What can hang from each mark:
z_105: z_10 z_281 z_695 z_722
z_695: z_220 z_281
z_220: z_10 z_105 z_281 z_695
z_10: z_105
z_281: z_10 z_220

Known rows, with every way that one mark hangs from another:
z_695(z_281(z_10 z_220)): [ 0.18  0.17  0.21 -0.05  0.16 -0.17 -0.22  0.29  0.00 -0.09  0.01 -0.01
 -0.01 -0.08  0.10  0.31 -0.05 -0.15  0.10  0.02  0.25]
z_10(z_105(z_281 z_722)): [ 0.09  0.19  0.16  0.17  0.18 -0.32 -0.20  0.14  0.15 -0.20 -0.16  0.01
  0.22 -0.34 -0.02  0.13  0.05 -0.17  0.14 -0.04  0.01]
z_695(z_220(z_105) z_281(z_10)): [ 0.10  0.21  0.19 -0.10  0.30 -0.26 -0.15  0.30  0.00 -0.14 -0.05 -0.19
 -0.11 -0.22  0.00  0.40 -0.08 -0.17  0.28  0.03  0.19]
z_10(z_105(z_695)): [ 0.10  0.16  0.26  0.22  0.38 -0.23 -0.23  0.30  0.00  0.05  0.04  0.02
  0.06 -0.23 -0.04  0.08  0.08 -0.03  0.14  0.10 -0.01]
z_10(z_105(z_695 z_722)): [ 0.16  0.12  0.20  0.19  0.31 -0.31 -0.29  0.27  0.10 -0.04 -0.04  0.03
  0.10 -0.33 -0.07  0.12  0.00 -0.12  0.14  0.00 -0.07]
z_695(z_220 z_281(z_10)): [ 0.24  0.19  0.39 -0.09  0.25 -0.19 -0.25  0.26 -0.01 -0.07  0.02 -0.16
 -0.09 -0.19 -0.01  0.32 -0.09 -0.14  0.27  0.11  0.20]
z_281(z_10(z_105)): [ 0.20  0.13  0.13  0.13  0.23 -0.15 -0.16  0.29  0.04 -0.17  0.06  0.01
  0.15 -0.18 -0.07  0.14  0.10 -0.10  0.23 -0.06  0.06]
z_695(z_220(z_10 z_105(z_281 z_722))): [-0.09  0.34 -0.04 -0.06  0.37 -0.34 -0.06  0.08  0.08 -0.23 -0.25 -0.09
  0.11 -0.24  0.06  0.32 -0.14 -0.20  0.30  0.02  0.10]
z_10(z_105): [ 0.03  0.07  0.22  0.16  0.23 -0.17 -0.15  0.27 -0.05 -0.05 -0.05 -0.06
  0.11 -0.18 -0.07  0.13  0.10 -0.13  0.23  0.00 -0.03]
z_220(z_281): [ 0.14  0.10  0.26  0.09  0.14 -0.22 -0.22  0.18 -0.04  0.01 -0.07 -0.05
  0.02 -0.04  0.01  0.10 -0.03 -0.12  0.22  0.05  0.11]
z_281(z_220(z_695)): [ 0.07  0.09  0.14 -0.01  0.16 -0.18 -0.20  0.22 -0.07  0.07 -0.05 -0.10
  0.25  0.02  0.09  0.35  0.03 -0.15  0.13 -0.02  0.07]
z_695(z_281(z_10(z_105))): [ 0.12  0.09  0.30  0.08  0.22 -0.17 -0.18  0.31  0.04 -0.18  0.01 -0.02
  0.05 -0.20 -0.12  0.12  0.10 -0.22  0.27  0.05  0.11]
z_695(z_220(z_105(z_722) z_281(z_10))): [ 0.26  0.20  0.02 -0.09  0.22 -0.32 -0.26  0.11  0.08 -0.26 -0.16 -0.12
  0.07 -0.26  0.01  0.33 -0.18 -0.27  0.22 -0.10  0.15]
z_281(z_10): [ 0.27  0.13  0.10  0.07  0.17 -0.20 -0.12  0.28  0.03 -0.10  0.11 -0.02
  0.06 -0.07  0.04  0.23 -0.01  0.00  0.23 -0.07  0.13]
z_10(z_105(z_281 z_695 z_722)): [ 0.15  0.29  0.20  0.23  0.33 -0.40 -0.27  0.16  0.18 -0.08 -0.07  0.10
  0.18 -0.39 -0.02  0.09  0.01 -0.08  0.02  0.05  0.03]
z_105(z_10): [ 0.12  0.00  0.13  0.03  0.11 -0.32 -0.18  0.26  0.05 -0.07  0.02  0.06
  0.02 -0.09  0.07  0.19 -0.05 -0.03  0.14 -0.08 -0.02]
z_695(z_281(z_10)): [ 0.21  0.09  0.26  0.02  0.17 -0.22 -0.17  0.31  0.03 -0.08  0.06 -0.04
 -0.04 -0.09  0.00  0.23 -0.02 -0.10  0.26  0.03  0.16]
z_695(z_220): [ 0.13  0.17  0.33 -0.02  0.26 -0.16 -0.21  0.22 -0.09  0.04 -0.07 -0.19
 -0.03 -0.17  0.03  0.32 -0.07 -0.06  0.26  0.05  0.08]
z_220(z_10 z_105(z_722) z_281 z_695): [-0.11  0.02 -0.10 -0.01  0.22 -0.31 -0.09  0.13  0.06 -0.15 -0.24 -0.10
  0.26  0.04 -0.07  0.17 -0.08 -0.40  0.40 -0.01  0.01]
z_105(z_695): [ 0.17  0.18  0.25  0.14  0.30 -0.27 -0.22  0.31 -0.01  0.13  0.09  0.01
 -0.03 -0.13  0.06  0.18 -0.04  0.09  0.13  0.08  0.06]
z_10(z_105(z_281 z_695)): [ 0.11  0.34  0.28  0.25  0.40 -0.34 -0.20  0.23  0.11  0.01  0.00  0.11
  0.15 -0.31  0.02  0.03  0.08  0.02  0.02  0.13  0.12]

Rows:
[-0.22  0.21 -0.14 -0.02  0.32 -0.17  0.02  0.26 -0.09 -0.12 -0.13 -0.03
  0.10  0.01  0.12  0.31 -0.04 -0.14  0.23 -0.02  0.11] : z_281(z_220(z_10 z_105))
[-0.08  0.17  0.40 -0.11  0.34 -0.14 -0.16  0.22 -0.10  0.00 -0.12 -0.18
 -0.11 -0.08 -0.04  0.24 -0.08 -0.20  0.41  0.25  0.11] : z_695(z_220(z_10) z_281)
[ 0.03  0.15 -0.06  0.06  0.19 -0.45 -0.10  0.15  0.16 -0.14 -0.19 -0.07
  0.30 -0.17  0.05  0.36 -0.04 -0.18  0.21 -0.11  0.01] : z_220(z_105(z_281 z_722) z_695)
[-0.18  0.14  0.14 -0.14  0.33 -0.28 -0.11  0.22  0.00 -0.17 -0.26 -0.19
 -0.07 -0.20 -0.07  0.37 -0.18 -0.34  0.42  0.08  0.03] : z_695(z_220(z_10 z_105(z_722)) z_281)
[ 0.11  0.43  0.20  0.00  0.46 -0.33 -0.25  0.07  0.12 -0.04 -0.09  0.00
  0.08 -0.27  0.09  0.19 -0.19 -0.07  0.16  0.18  0.14] : z_105(z_281 z_695(z_220(z_10)) z_722)
[-0.16  0.17 -0.03  0.02  0.29 -0.24 -0.03  0.20 -0.06 -0.12 -0.16 -0.05
  0.05  0.03 -0.01  0.11 -0.04 -0.21  0.35  0.06  0.11] : z_220(z_10 z_105 z_281)
[ 0.20  0.26 -0.14  0.05  0.20 -0.43 -0.07  0.18  0.21 -0.31 -0.07  0.05
  0.16 -0.26  0.10  0.31 -0.08 -0.08  0.16 -0.18  0.14] : z_220(z_105(z_281(z_10) z_722))
[ 0.16  0.08  0.35  0.07  0.23 -0.35 -0.32  0.30  0.08  0.07 -0.02 -0.01
 -0.09 -0.22 -0.01  0.22 -0.12 -0.10  0.16  0.08  0.02] : z_105(z_695(z_281) z_722)
[ 0.15  0.14  0.14 -0.12  0.24 -0.34 -0.21  0.25  0.08 -0.23 -0.12 -0.18
 -0.07 -0.30 -0.02  0.45 -0.16 -0.28  0.28 -0.05  0.11] : z_695(z_220(z_105(z_722)) z_281(z_10))
[ 0.22  0.03  0.11  0.05  0.18 -0.46 -0.32  0.23  0.17 -0.05  0.01  0.15
  0.02 -0.23  0.09  0.19 -0.17 -0.03  0.03 -0.06 -0.05] : z_105(z_10 z_695 z_722)
[ 0.31  0.09  0.16  0.02  0.15 -0.22 -0.24  0.16  0.07 -0.05  0.04 -0.04
  0.25  0.04 -0.01  0.13  0.02 -0.19  0.24  0.01  0.18] : z_220(z_281(z_10) z_695)
[-0.18  0.26 -0.07  0.05  0.35 -0.32  0.07  0.17  0.05 -0.10 -0.13 -0.05
  0.29  0.00  0.04  0.22  0.04 -0.14  0.35  0.07  0.11] : z_220(z_10 z_105(z_281) z_695)
[-0.12  0.13  0.06  0.02  0.35 -0.38 -0.11  0.30  0.07 -0.06 -0.13  0.00
 -0.08 -0.14 -0.03  0.22 -0.14 -0.20  0.29  0.10  0.02] : z_220(z_10 z_105(z_695(z_281) z_722))
[ 0.23  0.05 -0.10 -0.02  0.13 -0.37 -0.19  0.16  0.15 -0.22 -0.11 -0.06
  0.28 -0.07 -0.03  0.26 -0.07 -0.33  0.26 -0.15  0.08] : z_220(z_105(z_722) z_281(z_10) z_695)
[-0.04  0.06  0.15  0.00  0.24 -0.15 -0.15  0.12 -0.03  0.00 -0.11 -0.08
  0.24  0.15 -0.06  0.05  0.00 -0.27  0.39  0.15  0.08] : z_220(z_10 z_281 z_695)
[-0.11  0.28  0.13  0.15  0.35 -0.19 -0.04  0.16  0.03 -0.17 -0.12  0.04
  0.21 -0.14 -0.04  0.00  0.12 -0.13  0.28  0.13  0.10] : z_220(z_10(z_105(z_281)))
[ 0.17  0.17 -0.04  0.04  0.21 -0.29 -0.11  0.24  0.05 -0.17 -0.02  0.00
  0.06 -0.09  0.02  0.19 -0.04 -0.13  0.22 -0.08  0.19] : z_220(z_105 z_281(z_10))
[-0.11  0.09  0.35 -0.05  0.33 -0.14 -0.25  0.16 -0.02 -0.16 -0.26 -0.18
  0.03 -0.27 -0.16  0.17 -0.02 -0.42  0.39  0.17  0.00] : z_695(z_220(z_10(z_105(z_722))) z_281)
[-0.11  0.25 -0.18  0.01  0.38 -0.32 -0.11  0.23  0.02 -0.06 -0.13  0.05
  0.08 -0.11  0.11  0.31 -0.16 -0.13  0.11 -0.03  0.06] : z_281(z_220(z_10 z_105(z_695 z_722)))
[-0.01  0.28  0.00  0.08  0.37 -0.32 -0.16  0.34 -0.04  0.07 -0.02  0.03
  0.01 -0.13  0.17  0.35 -0.08  0.01 -0.03 -0.02  0.13] : z_281(z_220(z_105(z_695)))
[ 0.02  0.08 -0.12  0.00  0.13 -0.57 -0.15  0.12  0.25 -0.24 -0.16  0.07
  0.30 -0.20  0.09  0.31 -0.08 -0.22  0.12 -0.16 -0.02] : z_220(z_105(z_10 z_281 z_722) z_695)
[ 0.04  0.31  0.27  0.00  0.49 -0.18 -0.21  0.21 -0.05  0.11  0.00 -0.07
 -0.05 -0.14  0.04  0.18 -0.11 -0.02  0.26  0.21  0.11] : z_105(z_695(z_220(z_10)))
[ 0.08  0.05  0.06 -0.03  0.20 -0.32 -0.09  0.34  0.07 -0.10 -0.01 -0.13
  0.12 -0.03 -0.04  0.34  0.02 -0.21  0.32 -0.01  0.11] : z_220(z_105 z_695(z_281(z_10)))
[ 0.26  0.22  0.18  0.19  0.37 -0.22 -0.22  0.32  0.08 -0.06  0.15  0.09
  0.12 -0.23 -0.05  0.08  0.07  0.01  0.12  0.04  0.09] : z_281(z_10(z_105(z_695)))
[ 0.32  0.15  0.11  0.16  0.30 -0.30 -0.29  0.27  0.17 -0.14  0.07  0.09
  0.15 -0.33 -0.06  0.12  0.00 -0.11  0.11 -0.06  0.03] : z_281(z_10(z_105(z_695 z_722)))
[ 0.45  0.43  0.20  0.01  0.35 -0.38 -0.34  0.11  0.22 -0.09  0.04  0.04
  0.06 -0.37  0.12  0.27 -0.18  0.01  0.03  0.04  0.22] : z_105(z_281(z_10) z_695(z_220) z_722)
[-0.06  0.06 -0.13 -0.08  0.18 -0.36 -0.13  0.25  0.03 -0.10 -0.12 -0.01
  0.23 -0.03  0.14  0.40 -0.05 -0.20  0.04 -0.12  0.03] : z_281(z_220(z_105(z_10) z_695))
[ 0.30  0.29  0.43 -0.04  0.39 -0.26 -0.32  0.29  0.04  0.05  0.10 -0.07
 -0.14 -0.25  0.03  0.26 -0.12 -0.04  0.15  0.21  0.24] : z_105(z_695(z_220 z_281(z_10)))
